Known rows, with every way that one mark hangs from another
[k_574 k_623]: [ 17  20 -52 -39  11  -3  37  35  23   4  -2 -50 -17  18 -21 -22 -13 -10
 -47 -31   8   2   4  46 -16  34 -15  20   6  13 -25  -7   2  17   2  36
  22  40 -55  64  18 -22 -19  12   5]
[k_764 [k_224 k_97] k_276 k_631 k_959]: [-12   4 -49   0 -88 -15  37   8  11  -8 -28  80  -3  11 -28 -18  13 -19
 -14 -13   9 -25  85   0   0  27   0  15   1 -24  -9   2  -6  12  30  38
  20  24 -50   1  23 -66  80 -14 -18]
[k_959 [k_764 [k_631 k_97]]]: [-31  -5 -65 -16 -35  -8  40  28  23 -12  -5  -8 -40  16 -23 -35 -17  -5
 -38 -18   7 -23  21  26 -27  38 -15  22  -3  -9 -28 -11  -5  18  17  45
  20  29 -44  20  19 -36  11   9  20]
[k_241 k_80 k_408 k_844]: [ 11  21 -56  21  34  -8  30  17  18   9 -19 -89 -35   6  52 -33   0  12
 -44 -39   7 -17 -12  53 -36  76 -24  28  16  29 -24   4  21  17 -18  24
  35  21 -88  13  14 -19  -2   3  19]
[k_574 k_693]: [ 18  17 -54 -22  -5   1  33  61  18   4  -1 -54 -27  11  -6 -36 -24  11
 -51 -28   5 -10  31  46  -9 -37  -2  20   3  10 -35   4  -2   8  -1  26
  34  30 -43  48  21 -26 -23  22  -4]
[k_574 [k_623 k_696]]: [ 39  19 -51 -40   8   3  34  32  33 -13  14 -38 -26  26 -15 -19 -10   4
 -32 -29   2  -4 -14  38 -10 -29 -24  17  -4  13 -20   4   4  16 -16  34
  20  43 -56  84  17 -33 -17  15  11]
[k_693 k_204 k_696]: [  4  33 -46 -47 -33  -2  29  41  19 -10   3 -45   0  15 -36 -24 -17   6
 -33 -63   1   3  -9  56 -12   9 -22  26  28  18  18  11   2  13 -32  44
  17  36 -28  23  25 -22  -8  14 -12]
[k_623 [k_696 k_693]]: [ 52  24 -58 -36 -37  -2  20  38  20 -14  10 -35 -10  30 -12 -18 -38   4
 -14 -20 -10 -12  -9  50  -3 -38  -1  20  -1  15 -35  22  -5  24 -23  22
  15  43 -38  41  12 -43 -18  16  10]
[k_889 [k_80 k_574]]: [ 27  65 -46 -52   7  -2   4  32   3 -11 -14 -35   7   8 -23   1 -19  15
 -30 -19   1  -5 -17  46 -25   0 -46  27  36 -10 -37  17   4  22  -9  39
  18  44 -25  17  24 -23 -29  20   1]
[k_757 [k_889 [k_80 [k_241 k_408] [k_764 k_959]]]]: [ 46  92 -47  -3  64  11   7  16  -5 -23 -18 -33 -60  17  -7 -14  -7  18
 -18 -27   0 -17  17  -3  -5 -37 -28  28  38  -7 -20  -2  11   8  12  28
  55  28 -27 -23  22 -43 -10   1 -21]
[k_947 [k_574 k_623 k_693]]: [ 21  30 -43 -35 -12   6  45  58  21   8  -5 -64 -32  15   8 -38 -20   7
 -37 -19   7   2  33  75  -5 -12 -18  22 -16   9 -42  -8  -7   6 -14  51
  37  23 -51  86  30  -9 -21  60   5]
[k_241 [k_80 k_574] k_408 k_844]: [ 22  32 -50   9  43  -9  25  13   8   0 -34 -77 -34   4  44 -12  -1  27
 -29 -32   9 -20 -13  48 -37  68 -26  33  29  19 -31  14  26  24 -26  15
  32  20 -87  13   6   0  -4   2  20]
[k_421 k_241]: [ 11  28 -58 -30 -13  -9  22  47  12   2  17 -44   2  14 -18  -6 -15  16
 -46 -36  11   0  -7  42  -7  18  -8  23  21   8 -22  24   5  24  16  28
  30  35 -42  20   2 -40 -26 -17   4]
[k_889 [k_80 [k_574 k_623] [k_764 k_276 k_959]] k_757]: [ -6  88 -58 -52   4   3 -14   2   1 -19 -10  44 -23  15 -23   6  -4  -6
  -8 -15  -1 -23 -15  31 -15 -39 -31  28  61 -23 -18  19  18  16  13  50
  26  46 -20  15  25 -45   8  -4  -6]
[k_408 [k_241 [k_80 [k_574 k_693]]]]: [ 18  32 -48 -24  26  -2  23  34   7   0 -24 -75 -21   6   0 -21 -32  31
 -23 -41   0 -13  -6  37 -12  -2 -12  28  36   5 -36   8   3  18 -40  13
  38  21 -79  86  25  -4 -29  25   3]
[k_889 [k_80 [k_764 k_224 k_959]] k_757]: [-22  84 -64 -26  -3  -1  -9   0   8 -29  21  25 -32  21 -28  -2 -13   1
 -25 -14  -3 -24  18  28 -16 -27 -40  26  53 -15 -24  17  14  14   4  37
  33  38   3 -15  33 -67   8  -6 -13]
[k_441 [k_764 [k_276 k_307] k_631]]: [  0 -10 -51 -22 -59  -2  38  39  31  12 -13  58  18  16   1 -43  -1 -11
 -36  -3   2 -21  23  40 -15  29 -24  19 -10  -4  -8   5   2   8   7  93
  13  48  -3   5  28 -38  21   1  -2]
[k_241 k_80 k_408]: [ 27  26 -51  -1  16 -12  30  33  13   1 -17 -86 -28  11  21 -24  -7   8
 -42 -37   9 -14   5  53 -18  32 -19  27   9  26 -26   1   9  21 -19  38
  21  21 -78  15  17 -18 -10  19   1]
[k_80 k_241 [k_764 [k_224 k_97] k_276 k_631 k_959]]: [ -5  32 -47   5 -69  -7  27   1 -16 -23 -36  96 -40   9 -17  -3   9   2
  -4 -27   3 -41  67 -16   1 -29   2  25  31 -26  -9 -14   5  17  25  23
  39  23 -40 -22  30 -53  52 -37 -26]
[k_421 [k_241 [k_80 [k_574 k_623]] k_408 k_844]]: [ 16  27 -60  -1  46  -2  29  16  11   2 -10 -77 -42  14  38   9   5  34
 -27 -43  15 -12 -33  39 -35  78 -42  32  30  21 -25  28  27  25  -2  13
  44  35 -98  45  -6  -8 -12 -14  24]
[k_408 [k_241 k_844]]: [-11  35 -53 -13  46  -7  18  19  20   3 -11 -67   7  -1   3 -36 -18   8
 -40 -33  -6  -6 -20  37 -20  53  -2  21  27   7 -22   1   9  22 -16  10
  35  22 -61  52  21 -29 -22  -1  23]
[k_764 k_224 k_631 k_959]: [ -3  21 -47 -10 -10 -16  41   6  30 -23 -13  42 -26   6 -37 -23   4   0
 -31 -15  13 -20  77  17  -9  26 -31  16   0  -3 -20  -9  -7  11  15  30
  22  24 -34   8   9 -57  57 -11 -15]
[k_844 [k_241 [k_80 [k_889 k_757]]]]: [ 13  33 -58 -26 -35 -10  12  25   8 -33  17 -52 -24  16  19 -24 -18   9
 -42 -38   0 -13 -12  59 -22  50  15  24  58  14 -22  11   7 -11   8  45
  39  43 -58   3  19 -17 -18  -2  15]
[k_224 k_97]: [ 17  23 -55 -23 -55  -4  26  41  -2   1 -18 -42  10  16 -20 -30 -19  -5
 -31 -30   2  -2   9  42  -8  12  35  22  16  -7 -25  17   4  25   1  15
  14  31 -51  26  25 -27 -20  10   1]
[k_224 [k_97 k_631]]: [-23  15 -54 -24 -34  -2  29  41   4   2 -19 -49   9   9 -16 -31 -38 -12
 -41 -29   6   0  18  34  -7  37  33  26   4  -9 -18  19  -8  27   1  13
  -9  36 -62  27  17 -33 -17   9  -2]
[k_421 [k_241 [k_80 [k_764 k_959] k_889] k_408 k_844]]: [ 34  33 -66  30  50   2  24  26  -6 -20   0 -35 -76  -5  36 -24   2  19
 -20 -47   0 -28 -15  21 -16  31  10  29  45  27 -13  20  29  20  24  -1
  54  28 -71 -25  -5 -31  18 -34  13]
[k_764 k_276 k_959]: [ 21  27 -40 -22 -30 -15  21  31  12   7 -28   6  -4   1 -19 -42  -3 -13
 -40 -14   7 -14  28  34   2  21   2  18   6  -5 -11  -5  -1  15  12  56
  18  22 -42   7  13 -53  33  -8  -1]
[k_408 [k_241 k_80 k_844]]: [-10  25 -54   0  30 -10  25   8  17  12 -13 -81  -6   6  22 -44 -20  19
 -39 -48  -5  -9 -35  44 -26  76 -15  23  33  16 -24  -1  11  18 -34  19
  40  22 -85  62  26 -23 -19   4  23]
[k_947 [k_574 [k_693 k_204]]]: [ 20  40 -36 -38 -47   9  36  60  15   1  -6 -38 -16   7   1 -41 -21  19
 -36 -23   6   2  24  74   3 -15  -4  25 -11   5 -26   0  -9   5 -25  51
  33  15 -31  49  33  -2 -18  56  -9]
[k_959 [k_764 k_631]]: [-36  -2 -66 -22 -33 -14  33  36  33  -8  -8 -13 -42  15 -28 -37 -12   0
 -40 -19   5 -22  21  38 -26  31  -4  21  10   7 -29 -10  -4  15  15  42
  16  32 -31  12  13 -34  13   5   4]
[k_764 [k_224 k_97] [k_276 k_307] k_631 k_959]: [ -17  -17  -44    2 -100    5   41   16   13   -6  -24   87   -4   22
  -35  -40    7  -20  -21   -6   16  -19   77    3    1   58  -11   16
    2  -25   -6   23   -9   11   27   64   13   29  -59  -17   24  -72
   81  -18  -13]
[k_80 k_574 [k_764 k_224]]: [ 34  29 -49 -32   2  -5  14  25  -5 -28  -3  12 -17  12 -30   8 -16  10
  -3 -25   6 -31  39   7  -9 -44 -32  34  50  -7 -36   9  14  24 -13   4
  32  26 -14   1  27 -16  -3 -18  -7]
[k_947 [k_574 [k_623 [k_696 [k_693 k_204]]]]]: [ 42  41 -39 -54 -54  11  37  33  25 -13   3 -27 -13  29 -12 -21 -28   7
  -6 -20  -7   4 -14  76   3  -4 -18  23 -20  12 -28   6 -11  19 -37  48
  22  31 -45  78  24 -15 -12  55   6]
[k_80 k_574]: [ 35  34 -44 -47   2  -9  20  35   5 -11 -22 -33   2   6 -24  -2 -21  17
 -27 -23  10  -9   7  43 -14   7  -8  29  30  -2 -37  11   6  26 -12  25
  19  30 -35  23   8  -8 -23   1   3]
[k_408 [k_241 [k_80 k_574]]]: [ 18  37 -46 -32  26 -10  17  14   6  -3 -27 -69   3   7 -11 -14 -30  28
 -22 -39  -2 -11 -22  38 -13  27 -12  29  46   1 -33   6   4  26 -43  20
  29  22 -73  67  20  -9 -26  14   8]
[k_623 [k_696 [k_693 k_204]]]: [ 45  25 -54 -45 -62   7  23  40  24 -16  10 -13 -15  27 -21 -22 -35   7
 -13 -28 -13  -9 -23  47   1 -23  -2  22  -3  14 -16  25  -7  23 -29  23
  17  38 -37  41  19 -32 -12  17   0]

Rows
[ 13  35 -39 -47 -25  11  49  53  24   2   2 -65 -33  20  -9 -29 -19  15
 -24 -49   3   8  20  81  -6 -22 -34  26  -5  18  -9   2  -6   0 -37  61
  32  30 -42  83  33  -4 -11  66  -6]
[k_947 [k_574 k_623 [k_693 k_204 k_696]]]
[ 26  60 -65 -29  15   6  18  -2 -15 -67  -9  77 -58 -12 -35  -1 -16   0
  12 -15   0 -37  33  11  -4 -43  30  31  50 -32 -17   9  16  23  33   8
  32  28 -18 -23   9 -34  25 -24   0]
[k_80 k_574 [k_764 [k_631 k_97] k_959] [k_889 k_757]]
[ 23  30 -57 -12 -20   8  20   4   8 -15  24  39  -7  32 -18  -7  -8 -14
 -11 -28   1 -24  51 -27 -15 -28 -62  19  21 -34 -16   6   4   2  27  46
  58  33 -21   5  54 -66  27   1  -6]
[k_757 [k_889 [k_80 [k_764 k_224 k_276 [k_631 k_97]]]]]
[-13  -7 -53 -13 -62  -8  29  36  13  14 -17  22  20  18   6 -23 -16 -16
 -35  -5 -10 -25  54  14  -8  29 -22  25  -4 -14 -14   3   1  16 -11  42
   2  43  -7  24  32 -37  19  -2  -5]
[k_441 [k_764 [k_224 [k_97 k_631]] k_276]]
[ -6  12 -46  -8 -49 -20  36   5  25  -6 -17  75 -13   5 -28 -16  12  -8
 -26  -9  14 -25  84   9  -3  25 -34  15  -2 -12 -10 -12  -7   6  23  51
  24  22 -39   0  18 -69  80 -20 -14]
[k_764 k_224 k_276 k_631 k_959]
[-42 -17 -67  -4 -79 -10  35  27  23 -13  -7  10 -39  28 -36 -21  -9  -8
 -26 -18   0 -30  57  12 -20  35 -10  21  17  -3 -30   0  -2  17  12  23
  20  31 -38  12  25 -37  33  -2  -3]
[k_959 [k_764 [k_224 k_97] k_631]]
[  5   3 -54  -3 -79 -17  38  13  19   0 -34  89   3  11  -4 -31  12 -14
 -14   0  -4 -36  74  11  -6  22 -13  16  -9 -15 -10  -9   3   9   7  50
  17  32  -1  16  25 -51  63  -2 -15]
[k_441 [k_764 [k_224 k_97] k_276 k_631 k_959]]
[-17 -12 -39  -6 -60   0  41  13  27  -5  -9  85  -9  16 -34 -41   9 -16
 -32  -3  20 -21  77   9  -4  58 -41  17  -1 -13  -7  11 -11   6  25  77
  19  29 -48 -20  21 -73  84 -25 -11]
[k_764 k_224 [k_276 k_307] k_631 k_959]
[ 62  57 -39 -39   8   4  17  39 -29 -33 -34 -26 -46  -5 -26  25 -23  29
 -21 -27   0 -19   9  33 -11 -17   7  33  61  -3 -34  -8   6  26   3  12
  34  39 -38 -12   4   9 -31 -22  -6]
[k_80 k_241 k_574 k_889]
[ 16  35 -65   8  41  -4  15  18  -3  -7  -5 -49 -39   6  42   0   3  40
 -11 -49  11 -28 -29  26 -27  23 -23  35  47  18 -27  35  35  28  -4   0
  49  26 -73   0   0  -9 -13 -27  18]
[k_421 [k_241 [k_80 k_574 k_764] k_408 k_844]]
[-12 -18 -42  -3 -57   6  35  34  16   9 -26  50  -2  20 -11 -57 -15 -19
 -32   7  -1 -23  58   6   1  67 -17  26  -9 -16  -5  21  -4  12  -7  66
  -5  43 -14   0  27 -52  48  -7  -7]
[k_441 [k_764 [k_224 [k_97 k_631]] [k_276 k_307] k_959]]
[ 14  23 -56   1  38  -2  24  17   3  -3  -9 -75 -28  -5  18 -42 -26  10
 -35 -46 -16 -14 -27  35 -25  66   7  23  46  19 -19  -4  12  19 -18   9
  45  28 -84  44  24 -18 -10  -1  21]
[k_408 [k_241 [k_80 k_889] k_844]]
[-20   5 -42  -6 -53  -8  27  26   4   3 -25  31  -3   9 -27 -30 -13 -22
 -30 -12   7 -19  73   1   4  48  -4  23   1 -23 -10  10 -11  17  12  29
   1  26 -59   8  17 -65  55 -12 -11]
[k_764 [k_224 [k_97 k_631]] k_276 k_959]
[ 48  17 -57 -42 -19   4  34  32  31  -9   9 -38 -29  36 -15 -14 -32  -5
 -19 -23  -6  -5 -14  44  -8 -21 -12  19  -6  19 -30  13  -3  23 -19  24
  19  49 -56  80  12 -37 -16  22  12]
[k_574 [k_623 [k_696 k_693]]]
[-14  37 -67 -13 -13  -5  10   8   2 -22   4  14 -23  -1  -2 -14 -18  -3
 -12 -44 -14 -31  -4  19  -5 -17  29  23  60  -1  -9  -1  12  15   4  28
  44  26 -52  26  34 -40  13 -12  -5]
[k_408 [k_241 [k_80 [k_764 k_276 k_631] [k_889 k_757]]]]
[-12  76 -52  20  54   3  13 -11   1 -35 -17  36 -66   2  15   3  18  20
 -22 -21  -1 -35  27   8 -33   1 -65  27  35  -5 -17  -9  15  14  16  18
  46  32 -38 -42  26 -46  30 -17 -11]
[k_889 [k_80 [k_241 k_408 k_844] [k_764 k_224 k_631 k_959]]]
[ 40  37 -45 -21  15 -12  23  17  -7 -16 -32  -9 -39   3  -7 -35 -19  22
  -9 -39   8 -30   1  31  -8  -8  -5  32  48   8 -28   3  14  20 -20  16
  29  23 -49  10  13 -18   8   1  -2]
[k_241 [k_80 k_574 [k_764 k_959]]]
[ 45  76 -51  -9  82  26  19  19   4  -5 -25 -75 -70  24  22   7  -6  32
 -28 -29   4 -10   9  12 -31  -2 -60  29  35  -2 -35   4  18   3   1  21
  73  42 -67  46  19  -8 -31  17  -3]
[k_757 [k_889 [k_80 [k_241 k_408 k_844] [k_574 k_623 k_693]]]]
[ 28  48 -56 -22  15  -4   3  23   0 -50  -4 -59 -37  10  29   3  -5  17
 -18 -30   4 -21  -4  52 -25  35   8  34  61  14 -27  21  16  -2  -2  30
  31  35 -73 -12   7   7 -18   1  13]
[k_844 [k_241 [k_80 k_574 [k_889 k_757]] k_408]]
[  0  63 -53  -6  10   4   3   8  -8 -16   5  -5 -37  16   9   8  -9  20
 -34 -31  -9 -27  -3  15 -35   1 -70  29  56  -4 -31  -2  17  16  -5  23
  53  45 -23 -20  40 -33 -18 -16   2]
[k_889 [k_80 [k_241 k_844] [k_764 k_224]]]
[  5  34 -71  24  12   1   5  11  -7 -16   2 -22 -63  -2  55 -13   3  -8
 -19 -34  -9 -39  -4  32 -23  17  18  30  57  18 -13  10  39  13  12  20
  51  26 -67 -32  24 -29  19 -27  11]
[k_241 [k_80 [k_764 k_276] [k_889 k_757]] k_408 k_844]
[-20  86 -70 -40 -12   2 -14  18   8 -20  27  -9  -9  18 -14  -5 -22   1
 -33 -25  -7 -16 -23  48 -20 -44 -17  26  55 -13 -24  22  18  18   2  43
  28  44   1  -9  38 -48 -33   7  -6]
[k_889 [k_80 k_764] k_757]
[ 28  68 -59 -45  21  16  18  38 -14 -38 -11 -52 -98  14 -17  43 -28  30
 -14 -44  -1 -19  19  47 -18 -51  -4  33  75  11 -20   3  14  12  -3  23
  50  56 -41  38   8   2 -36  -2 -12]
[k_80 k_241 [k_574 k_623 [k_693 k_696]] [k_889 k_757]]
[ 36  46 -55 -13   0   2  28  30 -19 -41 -12  33 -61  -7 -14   3 -15   9
 -17 -40  -6 -33  24  14 -10 -56  23  27  47   1 -17 -24   6  18  31  11
  45  39 -23 -32  20 -15  -5 -31 -17]
[k_80 k_241 [k_764 k_631] k_889]
[ 33  86 -51  13  76  13   8   5  -2 -16 -21 -37 -63  13  16 -20  -2  23
 -22 -28  -3 -20   4  -1 -16   0 -32  28  40  -5 -20  -2  21   6  14  21
  64  30 -39 -25  21 -43  -6  -5  -8]
[k_757 [k_889 [k_80 [k_241 k_408 k_844] [k_764 k_959]]]]
[-58 -53 -54  -5 -92   9  24  52  13   8  -4  -3 -25  32 -33 -42 -27 -27
 -41  -6   4 -23  50   0 -12  80 -20  29  17 -11 -20  27 -10  19  10  61
  -1  42 -56  -7  29 -49  37 -11   2]
[k_959 [k_764 [k_224 [k_97 k_631]] [k_276 k_307]]]
[ 38  57 -57 -25  20   9   9  27   8  -9  15 -39 -15  28 -17 -28 -23   1
 -22 -36  -1 -10   5  11 -10 -40 -26  22  38  -7 -26   9  11   5   8  36
  51  36 -12   7  37 -45 -19  15 -13]
[k_757 [k_889 [k_80 k_764]]]
[ 13  61 -62 -17 -12   5   1  14 -22 -50  15  17 -71  12 -24  34 -20   8
 -20 -27 -10 -36  38   9  -5 -49   5  33  77  -3 -25  -9  19  18  16  12
  55  38  -7 -39  29 -25 -16 -43 -17]
[k_80 k_241 [k_764 k_224] [k_889 k_757]]
[  8  77 -59  18  31   5  -3   7 -24 -38 -25  29 -91 -14  28   1  11   1
 -14 -17 -10 -44  16  19  -7 -15  31  33  62  -2  -5  -5  33  15  35  20
  54  25 -47 -68   8 -36  21 -53  -4]
[k_80 [k_241 k_408 k_844] [k_764 k_276 k_959] [k_889 k_757]]
[  6 -20 -45  -4 -48   2  48  14  26  -6 -14  96  -2  17  -9 -48   7 -16
 -28  11   6 -31  69   6 -12  56 -58  22 -22 -27 -10   3  -6   7   6  89
  20  36 -10   2  30 -63  62  -7   5]
[k_441 [k_764 k_224 [k_276 k_307] [k_631 k_97] k_959]]
[  9 -10 -33 -12 -46   2  28  31  18   1  -7  40  -9  19 -34 -42  -2 -17
 -42  -1  14 -15  60  13   1  63 -40  22  14  -9 -13  15  -6  10   9  76
  20  29 -47 -18  23 -66  60 -21  -5]
[k_764 k_224 [k_276 k_307] k_959]
[ 51  54 -46  -8  38   6  19  47 -15 -31 -26 -56 -57  -5  -4  20 -10  15
 -35 -24  -4 -18  17  32  -8  -6   7  31  34  13 -23 -17   5  24  16  19
  34  32 -55 -26   5  -7 -27 -16  -9]
[k_80 [k_241 k_408] k_889]
[ 19  23 -50 -17  26  -6  28   8  13 -38 -13 -20 -40  17  33 -11   9  10
  -4 -46  14 -26   2  27 -32  14 -24  32  35  15 -21   3  12  -2   0  31
  34  31 -79  25  12   7   1  12  12]
[k_844 [k_241 [k_80 [k_574 k_623] [k_764 k_631]] k_408]]
[  8  54 -50   8  45  -3  22  20   2  -6 -32 -65 -42   2  28   4   2  23
 -48 -25   5 -13  -3  41 -27  43 -20  30  23  13 -25 -10  16  22  -2  19
  40  22 -66  -9   6 -11 -27 -17   9]
[k_80 [k_241 k_408 k_844]]
[ 14  32 -61   4  34  -7  20  18   4   2 -10 -73 -30   7  38   6   3  43
 -28 -42  12 -17 -27  39 -30  66 -29  33  34  19 -29  35  26  27  -6  10
  41  27 -86  17  -6  -8 -11 -20  20]
[k_421 [k_241 [k_80 k_574] k_408 k_844]]
[  8  41 -63 -17 -13  13  20  26  -1 -22  -3 -45 -75   8  21 -12 -23  36
 -19 -63  -7 -24 -14  58 -34  21  -1  31  72  22  -4  26  26   4 -31  19
  55  42 -58  27  21  -3   1   1   5]
[k_241 [k_80 [k_574 [k_693 k_204 k_696]] [k_889 k_757]] k_844]
[ 17  76 -54 -16 -19   1   0  19 -28 -37 -17  50 -68  -6 -14   4 -10  -1
 -17 -20 -11 -36  21  16   9 -50  37  30  70 -11  -8 -10  17  14  32  34
  48  32 -19 -48  16 -43  12 -47 -17]
[k_80 k_241 [k_764 k_276 k_959] [k_889 k_757]]
[ -9   2 -47  -7 -48 -12  31  29  13   8 -33  44  -1  12  -4 -40 -10 -17
 -28   3  -6 -31  67  11  -4  38 -12  24 -12 -14  -7  -1  -2  12  -4  47
  -1  37 -11  20  21 -50  44  -3  -9]
[k_441 [k_764 [k_224 [k_97 k_631]] k_276 k_959]]
[  9  56 -54  15  57   2  17  17 -10 -16 -23 -36 -60  -1  33  -4   2  18
 -27 -37   1 -29  -3  25 -22 -11  -8  35  37  13 -22  -9  27  24  -1   3
  47  21 -49 -29  17 -12 -26 -22   6]
[k_80 [k_241 k_408 k_844] k_764]
[ 26  33 -52  -9  50   0  18  14  -5 -12 -24 -65 -27  -9  13 -18 -24  22
 -19 -42 -11 -19 -33  32 -27  54   0  28  62  12 -27   3  17  22 -26   2
  42  28 -81  48  16  -3 -12  -5  22]
[k_408 [k_241 [k_80 k_574 k_889] k_844]]
[  24   80  -66    4   64   23    1   32  -30  -49  -19  -20 -113   -9
   33   33  -10   34   -4  -27   -7  -44   16   25  -20  -71   24   41
   77    2  -34   10   37   19   15  -18   68   31  -43  -29    9    9
  -32  -27   -3]
[k_80 [k_241 k_408 k_844] [k_574 k_693] k_764 [k_889 k_757]]
